What can hang from each mark
X: W Z
Y: W
S: W
F: W
P: W
W: F P R S Y
Z: X
R: W

Known rows, with every way that one mark hangs from another
[S [W F P R Y]]: -2.75	+0.52	-0.42	-1.11	-6.05	-1.14	+1.30	-1.66	-3.38	+1.70	-3.42	-0.75	-3.07	+1.40	+0.67	+4.14	+1.69	-1.59	+2.19	+2.18	+2.25	-0.51
[S [W R]]: -2.33	+1.00	+0.07	+0.10	-3.22	-1.33	-1.24	-1.11	-1.85	+1.30	+0.54	-0.34	-1.64	+1.36	-0.28	+1.35	-0.43	-2.06	+0.37	+1.38	+0.66	-0.08
[Z [X [W F P R]]]: -1.20	+0.54	-0.56	-1.04	-2.17	+3.82	+1.15	+1.51	-2.22	-1.35	-1.27	+1.00	-1.18	+0.44	+1.34	+1.75	+2.59	-1.50	+1.12	+1.77	+2.79	+1.45
[Z [X W]]: +0.04	-0.42	-1.04	+0.77	+0.56	+3.31	-0.95	+2.54	-0.99	-1.48	+1.65	+0.83	+0.88	-1.68	+1.12	-0.48	+0.30	-0.68	-0.36	+0.26	+1.25	+1.14
[F [W P S Y]]: -1.17	+0.67	-0.59	-0.40	-4.72	-0.97	+0.07	+0.21	-4.74	+1.28	+1.44	+0.15	-0.90	+0.73	-0.41	+2.71	+0.52	+0.27	+1.37	+2.40	+1.68	-1.06
[X [W Y]]: -0.37	-1.46	-1.35	+0.94	-1.09	+1.89	-0.71	-0.77	-1.43	+0.19	-0.24	+0.52	-0.90	-1.14	+0.39	+0.71	-0.75	+0.07	+0.68	+0.29	+0.77	+0.50
[P [W F Y]]: -0.37	-2.45	-0.28	-1.21	-0.85	+0.16	+0.43	-1.03	-1.80	+1.17	-5.00	-0.13	-2.44	-1.48	+1.24	+1.79	+1.23	+0.57	+1.01	-1.00	+1.32	-1.49
[X [W P] Z]: -0.85	-0.71	-0.06	+1.13	-1.77	+1.62	+0.32	-0.50	-0.39	-2.81	+2.26	+1.24	+0.72	-0.93	+0.89	+0.40	+0.41	+3.18	+1.61	+1.86	+0.01	+2.28
[R [W F S Y]]: -0.93	-2.05	-0.27	-0.94	-3.44	-1.47	+3.98	-2.43	-3.70	+1.98	-1.24	-0.75	-1.09	-0.48	+0.36	+3.58	-0.30	-2.61	-0.25	-0.49	+1.12	-0.18
[Y [W S]]: -0.83	-0.50	+0.95	-0.79	-2.84	-1.79	-0.97	-2.28	-2.36	+0.09	+1.63	-0.03	+0.84	-0.09	-1.10	+1.31	-1.20	+0.49	-0.59	+0.40	-0.53	+0.37
[X W]: -0.70	-0.53	-0.12	+1.01	+0.73	+1.95	-0.17	-0.22	-0.22	-1.00	+0.08	+0.92	-0.39	-0.70	+0.35	-0.64	-0.53	+0.31	+0.00	+0.38	+0.04	+1.23
[F [W R S Y]]: -0.87	-0.21	-0.61	-0.71	-4.79	-0.72	-1.83	-0.72	-5.22	+2.82	+1.63	+0.52	-2.01	+1.92	-1.45	+2.60	-0.58	-2.05	+0.98	+1.86	+2.18	-1.14
[X [W P]]: -1.46	+0.87	-0.18	+0.68	-1.01	+2.01	+0.72	-0.29	-0.77	-1.57	+0.34	+0.79	-0.41	-0.32	+0.74	+0.35	+0.70	+1.18	+0.61	+1.53	+0.34	+1.40
[Y [W R S]]: -1.28	-0.06	+0.82	-1.40	-4.61	-1.44	-1.98	-3.25	-3.24	+1.08	+2.16	+0.14	-0.31	+1.40	-1.85	+2.16	-1.08	-0.91	-0.19	+1.11	+0.26	+0.47
[Z [X [W P]]]: -0.74	+0.98	-1.12	+0.43	-1.17	+3.30	-0.09	+2.41	-1.36	-2.03	+1.88	+0.73	+0.93	-1.30	+1.44	+0.51	+1.46	+0.12	+0.39	+1.45	+1.62	+1.30
[Y W]: -0.78	-0.61	+0.86	-0.28	-1.26	-0.43	-1.76	-1.23	-1.43	-1.21	-1.38	+0.18	+1.08	-0.73	+0.16	-0.01	-0.93	+1.31	+0.23	+0.37	-0.84	+0.53
[Z [X [W F R]]]: -0.46	-0.81	-0.47	-0.73	-0.46	+3.75	+0.34	+1.54	-1.70	-0.79	-1.44	+1.15	-1.27	+0.10	+0.95	+0.75	+1.34	-2.36	+0.45	+0.64	+2.50	+1.25
[Z X]: +0.76	+0.10	-0.91	-0.24	-0.13	+1.41	-0.78	+2.75	-0.63	-0.45	+1.75	-0.07	+1.39	-0.80	+0.75	+0.19	+0.78	-1.10	-0.30	-0.10	+1.17	-0.08
[X [W P R S] Z]: -1.39	-0.10	-0.12	+0.06	-5.00	+0.57	-0.04	-2.47	-2.10	-0.55	+5.72	+1.26	-0.58	+1.34	-1.15	+2.50	+0.24	+0.99	+1.19	+2.58	+0.98	+2.26
[R [W F P S Y]]: -1.66	-0.76	-0.37	-1.28	-5.15	-1.39	+4.79	-2.36	-4.21	+1.43	-0.93	-0.87	-1.10	-0.09	+0.76	+4.51	+0.94	-1.75	+0.43	+0.72	+1.54	+0.00
[R [W P]]: -1.92	+1.01	+0.03	+0.11	-2.42	-0.25	+2.42	-0.92	-2.21	-0.93	+0.36	-0.31	+0.63	-0.42	+1.38	+1.51	+0.33	-0.47	+0.04	+1.16	+0.02	+0.87

Rows
-0.93	-1.91	-0.29	-2.35	-4.19	-0.81	+0.28	-2.95	-3.63	+3.45	-1.60	-0.05	-3.86	+0.68	-0.80	+3.92	+1.03	-1.73	+0.49	-0.29	+2.39	-1.60 => [P [W F R S Y]]
-0.18	-1.96	+0.18	+0.98	-1.58	+0.22	+0.07	-1.47	-0.80	-0.89	+4.99	+1.20	+0.48	-0.61	-0.77	+0.67	-1.10	+1.42	+0.19	+0.66	-0.10	+1.93 => [X [W S] Z]
+0.22	-3.06	-1.11	+1.39	-1.87	+1.63	-1.15	-1.01	-1.13	-1.02	+1.73	+1.00	+0.20	-1.65	+0.53	+0.79	-0.93	+2.12	+1.75	+0.55	+0.32	+1.42 => [X [W Y] Z]
-1.23	-0.87	+1.50	-2.21	-3.99	-1.32	+0.20	-3.14	-3.09	+0.85	-1.46	+0.27	-1.23	+1.61	-1.26	+2.50	-0.06	-1.22	+0.20	+0.76	+0.80	+0.51 => [Y [W F R S]]
-1.70	+1.07	-0.78	-1.02	-6.55	-0.71	-0.87	-0.79	-5.70	+2.18	+1.87	+0.39	-2.01	+2.28	-1.15	+3.60	+0.59	-1.09	+1.66	+3.06	+2.50	-0.99 => [F [W P R S Y]]
-2.05	+0.46	+1.45	-2.58	-5.62	-1.31	+1.12	-3.33	-3.66	+0.33	-1.18	+0.11	-1.22	+1.99	-0.91	+3.50	+1.14	-0.29	+0.91	+1.96	+1.21	+0.71 => [Y [W F P R S]]
+0.28	-1.72	-0.39	-1.38	-2.68	-1.20	+2.46	-1.53	-1.98	+2.35	-1.16	-0.55	-1.65	+0.42	-0.63	+3.10	+0.62	-1.33	+0.42	-0.46	+1.45	-0.83 => [W F S Y]
-0.42	-2.37	-0.21	-1.66	-2.44	-1.06	+1.11	-1.93	-2.66	+2.47	-2.28	-0.30	-2.74	-0.79	-0.09	+3.06	+0.93	-0.29	+0.18	-1.01	+1.55	-1.69 => [P [W F S Y]]
-0.41	+0.07	-1.19	+0.16	-1.17	+3.56	-1.81	+1.62	-1.78	-0.48	+2.23	+1.04	-0.18	-0.11	+0.34	+0.39	+0.27	-2.02	-0.02	+0.96	+1.99	+1.21 => [Z [X [W R]]]
-1.29	-0.04	+0.10	-1.41	-3.00	-0.99	-1.44	-2.44	-2.43	+2.38	+2.59	+0.24	-2.33	+0.99	-1.42	+2.16	+0.17	-1.13	-0.69	+0.16	+1.19	-0.90 => [P [W R S]]
-1.94	+0.48	+0.47	-1.24	-3.58	+1.00	+2.60	-2.24	-2.47	+0.49	+0.07	+0.91	-2.79	+2.01	-0.69	+2.82	+1.55	-1.30	+0.59	+1.91	+2.00	+1.34 => [X [W F P R S]]
-2.59	+0.98	+0.83	-0.45	-2.45	-1.45	+2.74	-0.06	-1.22	-0.44	-3.51	-0.60	-1.47	+0.37	+1.40	+1.88	+1.72	-0.04	+1.20	+1.50	+0.76	+0.08 => [S [W F P]]
-1.67	+1.07	-0.89	-0.53	-4.96	+0.60	-1.69	+0.24	-4.72	+0.88	-1.12	+0.59	-1.75	+1.65	+0.08	+2.32	+0.88	-0.35	+2.51	+3.13	+2.22	-0.86 => [F [W P R Y]]
-0.94	+0.11	-0.59	-2.28	-6.22	-0.82	+2.35	-2.50	-3.39	+2.76	-0.36	-0.46	-2.76	+2.22	-1.04	+4.89	+1.95	-1.79	+1.38	+1.50	+2.66	-0.54 => [W F P R S Y]
-0.01	-0.41	-0.95	+0.24	-1.00	+1.92	-0.23	+1.57	-1.82	-0.08	+4.54	+0.65	+0.69	-1.03	-0.22	+0.80	-0.02	-1.49	-1.11	+0.25	+1.48	+1.00 => [Z [X [W S]]]
-0.41	-0.45	-0.63	-1.21	-2.90	+0.22	+2.56	-0.58	-1.58	+0.37	-3.82	-0.48	-1.45	+0.12	+1.02	+2.79	+2.15	+0.42	+1.84	+0.75	+1.64	-0.48 => [W F P Y]
-1.24	-0.95	+0.87	-2.24	-2.38	-0.83	+0.63	-2.43	-2.34	+2.16	-1.26	+0.31	-3.40	+1.17	-0.83	+2.54	+1.17	-1.44	-0.22	-0.20	+1.69	-0.90 => [P [W F R S]]
-1.21	+0.95	+0.40	-1.81	-2.78	+0.53	+2.09	-1.04	-1.30	+0.14	-2.78	+0.18	-2.16	+2.10	+0.23	+2.19	+2.39	-0.77	+1.44	+1.59	+1.74	+0.32 => [W F P R]
-2.83	+1.38	-1.24	-0.30	-6.77	-1.23	-0.86	-1.70	-3.40	+1.95	+0.29	-0.87	-2.06	+1.25	+0.11	+3.75	+0.67	-1.32	+1.76	+2.55	+1.74	-0.56 => [S [W P R Y]]
-1.62	-0.82	-0.49	-0.79	-3.59	-0.10	+4.07	-1.35	-3.33	+0.10	-3.87	-0.61	-0.92	-0.70	+2.03	+3.28	+1.21	-0.97	+1.22	+0.71	+1.23	+0.18 => [R [W F P Y]]
-1.68	+0.13	-1.11	-0.45	-5.79	-1.60	+2.73	-2.40	-4.30	+1.67	+2.82	-0.91	-0.05	-0.22	+0.23	+4.15	-0.08	-1.43	+0.06	+1.06	+1.06	-0.05 => [R [W P S Y]]
-2.04	+0.04	-1.07	+0.05	-5.02	-1.30	-1.74	-1.68	-2.98	+2.60	+0.11	-0.77	-2.15	+0.88	-0.21	+2.75	-0.57	-2.25	+1.12	+1.30	+1.34	-0.76 => [S [W R Y]]
-1.96	+0.42	+1.35	-2.12	-4.13	+0.03	+0.45	-2.22	-2.71	-1.05	-4.16	+0.35	-1.00	+1.36	+0.37	+2.23	+1.40	+0.56	+1.67	+1.92	+0.82	+0.89 => [Y [W F P R]]
+0.34	-1.40	-2.17	+0.67	-1.28	+3.28	-1.38	+1.93	-2.11	-0.20	+1.30	+0.42	+0.34	-2.09	+1.04	+0.92	+0.17	-0.94	+0.46	+0.15	+1.92	+0.47 => [Z [X [W Y]]]
-1.53	+0.00	+1.52	-1.95	-3.86	-1.56	+2.00	-2.28	-2.70	-0.67	-1.81	-0.07	-0.08	+0.47	-0.17	+2.68	+1.06	+1.22	+0.54	+1.21	+0.37	+0.63 => [Y [W F P S]]
-0.01	-1.30	-0.35	-0.13	+1.22	+3.36	+1.26	+2.64	-0.90	-1.66	-2.03	+0.95	-0.08	-1.43	+1.71	-0.09	+1.28	-1.00	+0.13	-0.12	+1.66	+1.17 => [Z [X [W F]]]
-1.26	-1.13	+0.90	-0.89	-1.57	-1.44	+4.36	-1.91	-2.47	+0.80	-0.84	-0.28	-0.62	-0.02	+0.36	+2.19	-0.11	-2.37	-0.93	-0.40	+0.41	+0.54 => [R [W F S]]
-0.50	-1.55	-0.80	-0.87	-3.12	-1.22	-0.95	-2.05	-2.63	+2.71	+1.55	-0.41	-1.76	-1.00	-0.69	+2.63	-0.08	-0.01	-0.29	-0.65	+1.08	-1.75 => [P [W S Y]]
+0.03	-1.23	-0.19	-0.59	-0.26	+2.13	+1.98	+1.56	-1.79	-0.31	+0.84	+0.72	-0.29	-0.82	+0.45	+1.19	+1.02	-1.77	-0.67	-0.10	+1.93	+1.02 => [Z [X [W F S]]]
-1.21	-1.04	+0.78	-1.75	-0.82	+0.53	-0.10	-1.30	-1.53	+0.87	-4.17	+0.48	-3.18	+0.51	+0.48	+1.24	+1.43	-0.65	+0.51	-0.18	+1.28	-0.69 => [P [W F R]]
-0.63	-2.37	+0.72	-0.50	-2.63	+0.68	+1.28	-2.41	-1.56	-0.17	+1.72	+1.49	-1.63	+1.11	-0.85	+1.99	+0.06	-0.13	+1.00	+1.01	+1.20	+2.08 => [X [W F R S] Z]
-0.60	-2.40	+0.57	-0.02	-1.07	+1.99	+0.46	-1.29	-0.73	-1.47	-1.06	+1.71	-1.41	+0.45	+0.38	+0.65	+0.27	+0.57	+1.65	+0.98	+0.89	+2.27 => [X [W F R] Z]
-2.26	+0.00	-0.29	-0.51	-4.23	-1.42	+2.17	-0.72	-2.48	+0.84	-3.87	-1.04	-1.93	-0.07	+1.34	+3.28	+1.58	-0.29	+1.90	+1.45	+1.42	-0.61 => [S [W F P Y]]
